In the rows, 128 means zero.
Known rows, with every way that one mark hangs from another
z_964(z_50(z_678) z_372(z_299)): [124 118 165 149 156 127 127 123 147 105 133 145 114 176 117 128 142 132
 103  85  99 149 114 124 100]
z_903(z_229(z_331) z_485(z_68) z_638): [133 188 143 139 108 141 150 157 106 125 116 114 128 134  12  82 127 142
 130 145 118 112 115 119 125]
z_903(z_229(z_331(z_299(z_372))) z_485(z_68) z_638): [138 182 153 126 106 142 137 197  97 132 120 110 135 133  12  79 135 158
 116 150 123 119 115 114 136]
z_299(z_331(z_229(z_903)) z_372(z_964) z_389): [136  84  89  89 152 125 138 145 144 131 134 111 154  82 196 145 130  93
 163 191 146 122 145 155 152]
z_299(z_331(z_229) z_372(z_964(z_50(z_678))) z_389): [139  87 107  86 168 126 134 171 146 124 132 119 146 100 159 149 137  84
 147 172 143 132 132 155 155]
z_903(z_638): [128 139 118 137  93 135 130 115 116 137 117 125 127 163 110 116 110 102
 136 133 130 130 119 127 127]
z_485(z_903(z_229(z_331(z_299(z_372 z_389))) z_638)): [129 141 122 131  38 133 128 151 120 128 122 113 136 118  92  93 127 170
 139 132 116 115 128 121 146]
z_638(z_903(z_229 z_485(z_68))): [118 148 145 132 112 131 115 135 122 135 133 133 125 115  52  91 129 151
 120 161 119 127 121 126 118]
z_964(z_50 z_372(z_299(z_331 z_389))): [124 107 133 126 132 128 131 139 183 100 139 133 124 139 138 117 144 135
 124  94 110 146 129 141 100]
z_50(z_678 z_964(z_372(z_299(z_331(z_229(z_903)) z_389)))): [144 109 131 110 137 118 136 138 142 129 128 133 132 130 152 183 139 126
  99 102 123 119 121 119 146]
z_331(z_229 z_299(z_372(z_964) z_389)): [146  95 140  95 159 132  90 176 107 152 128 124 133 124 189 138 127 119
 115 149 127 147 133 139 144]
z_389(z_299(z_331(z_229(z_903)) z_372(z_964))): [124 115 111 129 161 125 122 114 125 138 121 131 133 101 176 139 132 151
 136 160 162 115 138 135 140]
z_372(z_299(z_389) z_964(z_50(z_678))): [121  95 129 148 204 123 126  90 126 114 134 124 110 173 192 140 120  80
 142  98 127 130 121 136 126]
z_372(z_299(z_331 z_389) z_964(z_50(z_678))): [123  93 110 127 193 118 142 100 136 110 135 125 118 148 180 151 125  83
 148  95 142 123 121 134 132]
z_678(z_50(z_964(z_372(z_299(z_331))))): [125 121 115 141 135 127 125 124 117 118 134 139 108 121 117 136 125  89
 116  79 133 132 127 134 130]
z_389(z_299(z_372(z_964))): [118 122 118 147 171 131 105 106 125 139 125 133 122 144 182 124 126 131
 139 163 163 126 133 144 140]
z_372(z_299(z_331(z_229(z_903)) z_389) z_964(z_50(z_678))): [127  86 122 129 194 117 143  98 126 115 131 123 120 130 184 156 127 102
 142  97 127 119 126 128 127]
z_389(z_299(z_372)): [120 137 119 139 133 129  97 110 133 139 126 131 127 128 167 125 127 145
 121 161 159 133 134 142 137]
z_389(z_299): [120 147 123 147 125 126 104  91 128 141 121 140 114 129 161 134 120 148
 117 120 150 129 131 135 124]
z_372(z_299(z_331)): [125 125 100 122 139 119 128  72 136 120 129 130 119 134 169 134 115 110
 127 114 148 132 125 122 118]
z_638(z_903(z_229(z_331(z_299)))): [121 134 143 141  81 125 113 109 107 136 132 135 130 112  70 127 127 145
 117 122 124 135 128 118 113]
z_903(z_229): [133 128 132 141 142 127 114 105 117 130 118 124 121 128 132 105 120 128
 126 133 124 137 123 140 117]
z_299(z_389): [131 125 105 113 103 127 117 112 147 134 134 122 131 117 176 139 116  86
 139 139 132 139 136 154 132]
z_229(z_331 z_903(z_638)): [118 165 116 161  53 130 162  76 119 128 124 123 140 130 100 145 114 107
 155 116 121 115 141 116 117]
z_485(z_68 z_903(z_229(z_331(z_299(z_372 z_389))) z_638)): [132 181 124 121   4 134 129 170 134 123 121 121 130 116  50  82 133 170
 130 148 113 119 135 138 147]
z_229(z_331(z_299) z_903(z_485(z_68) z_638)): [124 198 142 144  53 134 157 144 107 139 129 126 135 125  54 130 124 146
 132 103 113 113 135 100 124]

Rows
[124 188 139 136  61 137 152 163 109 138 133 119 146 124  60 122 129 145
 134 138 121 116 138 105 135] -> z_229(z_331(z_299(z_372)) z_903(z_485(z_68) z_638))
[128 198 135 137   4 132 134 144 121 125 114 135 116 131  32  83 128 177
 127 118 107 117 130 125 131] -> z_485(z_68 z_903(z_229(z_331(z_299)) z_638))
[120 170 131 143  90 136 150 129 123 137 126 121 132 137  88 104 117 135
 143 143 113 114 130 120 126] -> z_229(z_903(z_485(z_68) z_638))
[117 107 141 165 216 124 127  72 114 116 127 138 102 193 170 133 118  89
 141  90 127 130 116 122 117] -> z_372(z_299 z_964(z_50(z_678)))
[132 119 113 117 151 120 120  79 127 124 123 132 117 126 167 138 116 123
 114 116 139 134 125 119 115] -> z_372(z_299(z_331(z_229)))
[132 156 147 132 113 136 131 130 111 143 116 128 128 124 101 114 118 144
 125 144 103 122 129 117 119] -> z_331(z_229(z_903(z_485(z_68) z_638)))
[129 189 132 133  12 134 130 160 125 124 117 130 125 130  36  77 132 175
 129 145 113 120 132 129 140] -> z_485(z_68 z_903(z_229(z_331(z_299(z_372))) z_638))
[127 129 165 142 129 130 131 144 153 114 130 150 121 163  92 132 145 124
 113  93  96 151 117 134 105] -> z_964(z_50(z_678) z_372)
[124 119 116 129 170 132 131 139 116 141 120 121 137 109 146 124 132 164
 140 165 159 103 128 121 146] -> z_389(z_299(z_331(z_229(z_903(z_485 z_638))) z_372(z_964)))
[123 118 131 123  81 126 110 135 119 134 140 120 144  99  88 126 132 137
 119 156 131 137 133 131 128] -> z_638(z_903(z_229(z_331(z_299(z_372 z_389)))))
[134 120 111 101 141 128 137 146 136 135 129 122 150  84 137 129 130 132
 140 183 137 126 136 125 139] -> z_299(z_331(z_229(z_903(z_485))) z_372)
[121 105  98 136 197 122 138  61 122 120 127 133 112 158 194 133 114  84
 156 114 154 120 125 126 123] -> z_372(z_299(z_331) z_964)
[143 110 168 117 172 130  96 172  93 148 120 140 123 148 144 139 131 132
 104 125 117 150 121 121 135] -> z_331(z_229 z_299(z_372(z_964(z_50(z_678)))))
[132 133 146 137 132 136 132 121 105 146 116 125 130 125 121 120 115 144
 128 134 104 120 125 108 119] -> z_331(z_229(z_903(z_485 z_638)))
[147 108 130 102 146 120 128 146 142 130 126 138 127 137 146 180 138 117
  93 104 129 125 115 123 149] -> z_50(z_678 z_964(z_372(z_299(z_331(z_229) z_389))))
[127 116 126 126 176 124 119 137 124 134 120 137 127 114 143 145 138 146
 124 144 159 123 126 134 142] -> z_389(z_299(z_331(z_229) z_372(z_964(z_50(z_678)))))
[140 119 150 101 151 134 108 192 110 152 134 120 138 106 167 125 131 145
 122 157 112 132 139 131 144] -> z_331(z_229(z_903(z_485(z_68))) z_299(z_372(z_964) z_389))
[113 158 134 128  95 132 119 123 132 140 139 144 125 128  67 111 125 129
 129 159 123 130 127 124 121] -> z_638(z_903(z_485(z_68)))
[123 171 141 151  77 134 157 132  98 142 129 122 139 125  79 137 120 146
 136  95 113 110 131  89 124] -> z_229(z_331(z_299) z_903(z_485 z_638))
[119  94 103 133 190 122 137  94 149 109 135 123 116 146 193 131 123  88
 160 101 141 124 129 141 122] -> z_372(z_299(z_331 z_389) z_964(z_50))
[123 117 123 130 173 128 115 131 136 132 120 138 125 114 155 129 136 150
 134 149 159 125 133 139 135] -> z_389(z_299(z_331(z_229) z_372(z_964(z_50))))
[133 109 117 125 137 128 119 140 118 121 134 132 113 101 127 143 127  95
 108  88 126 134 130 139 132] -> z_678(z_50(z_964(z_372(z_299(z_331(z_229) z_389)))))
[124 116 127 135 167 123 126 130 122 133 121 134 131 106 148 148 138 156
 129 143 154 117 132 130 141] -> z_389(z_299(z_331(z_229(z_903)) z_372(z_964(z_50(z_678)))))
[117 133 133 147  88 125 121  88 117 129 131 134 131 113  72 123 125 129
 129 139 127 131 129 125 111] -> z_638(z_903(z_229(z_331)))
[129 105 126 123 139 130 116 110 159 115 139 127 124 151 179 123 132 120
 117 122 115 145 129 141 108] -> z_964(z_372(z_299(z_389)))
[127  94  88  99 150 128 140 157 166 118 139 116 145 109 169 131 133  74
 173 172 154 130 139 164 151] -> z_299(z_331 z_372(z_964(z_50)) z_389)
[132 110 159 128 155 124 134 135 149 105 129 145 119 148 105 138 146 144
  96  84 103 146 113 119 102] -> z_964(z_50(z_678) z_372(z_299(z_331(z_229))))
[126 117 149 134 147 123 141 131 156 102 133 144 119 156 104 136 146 133
 106  82 109 144 114 122 104] -> z_964(z_50(z_678) z_372(z_299(z_331)))
[130 118 112 125 130 122 134  83 120 125 121 122 125 127 150 134 114 133
 120 116 133 124 126 110 117] -> z_372(z_299(z_331(z_229(z_903(z_638)))))
[126 152 129 129  75 137 152 163 112 140 138 103 156 110 102 136 126 136
 142 132 121 114 137 105 142] -> z_229(z_331(z_299(z_372 z_389)) z_903(z_485 z_638))
[132 106 133 114 143 132 103 176 130 140 137 123 132 141 176 127 129 108
 134 132 132 146 134 145 143] -> z_331(z_299(z_372(z_964(z_50)) z_389))
[133  99 121 112 130 125 131 117 158 115 136 126 134 114 174 135 136 138
 118 119 114 136 134 133 108] -> z_964(z_372(z_299(z_331(z_229(z_903)) z_389)))
[136 106 101  98 141 119 119  93 139 123 130 118 126 106 189 146 118 114
 116 126 139 134 130 132 124] -> z_372(z_299(z_331(z_229) z_389))
[131  99 151 122 139 121 140 142 159 105 136 132 130 126 129 147 147 144
 103  88  97 139 123 126 107] -> z_964(z_50(z_678) z_372(z_299(z_331(z_229(z_903)) z_389)))
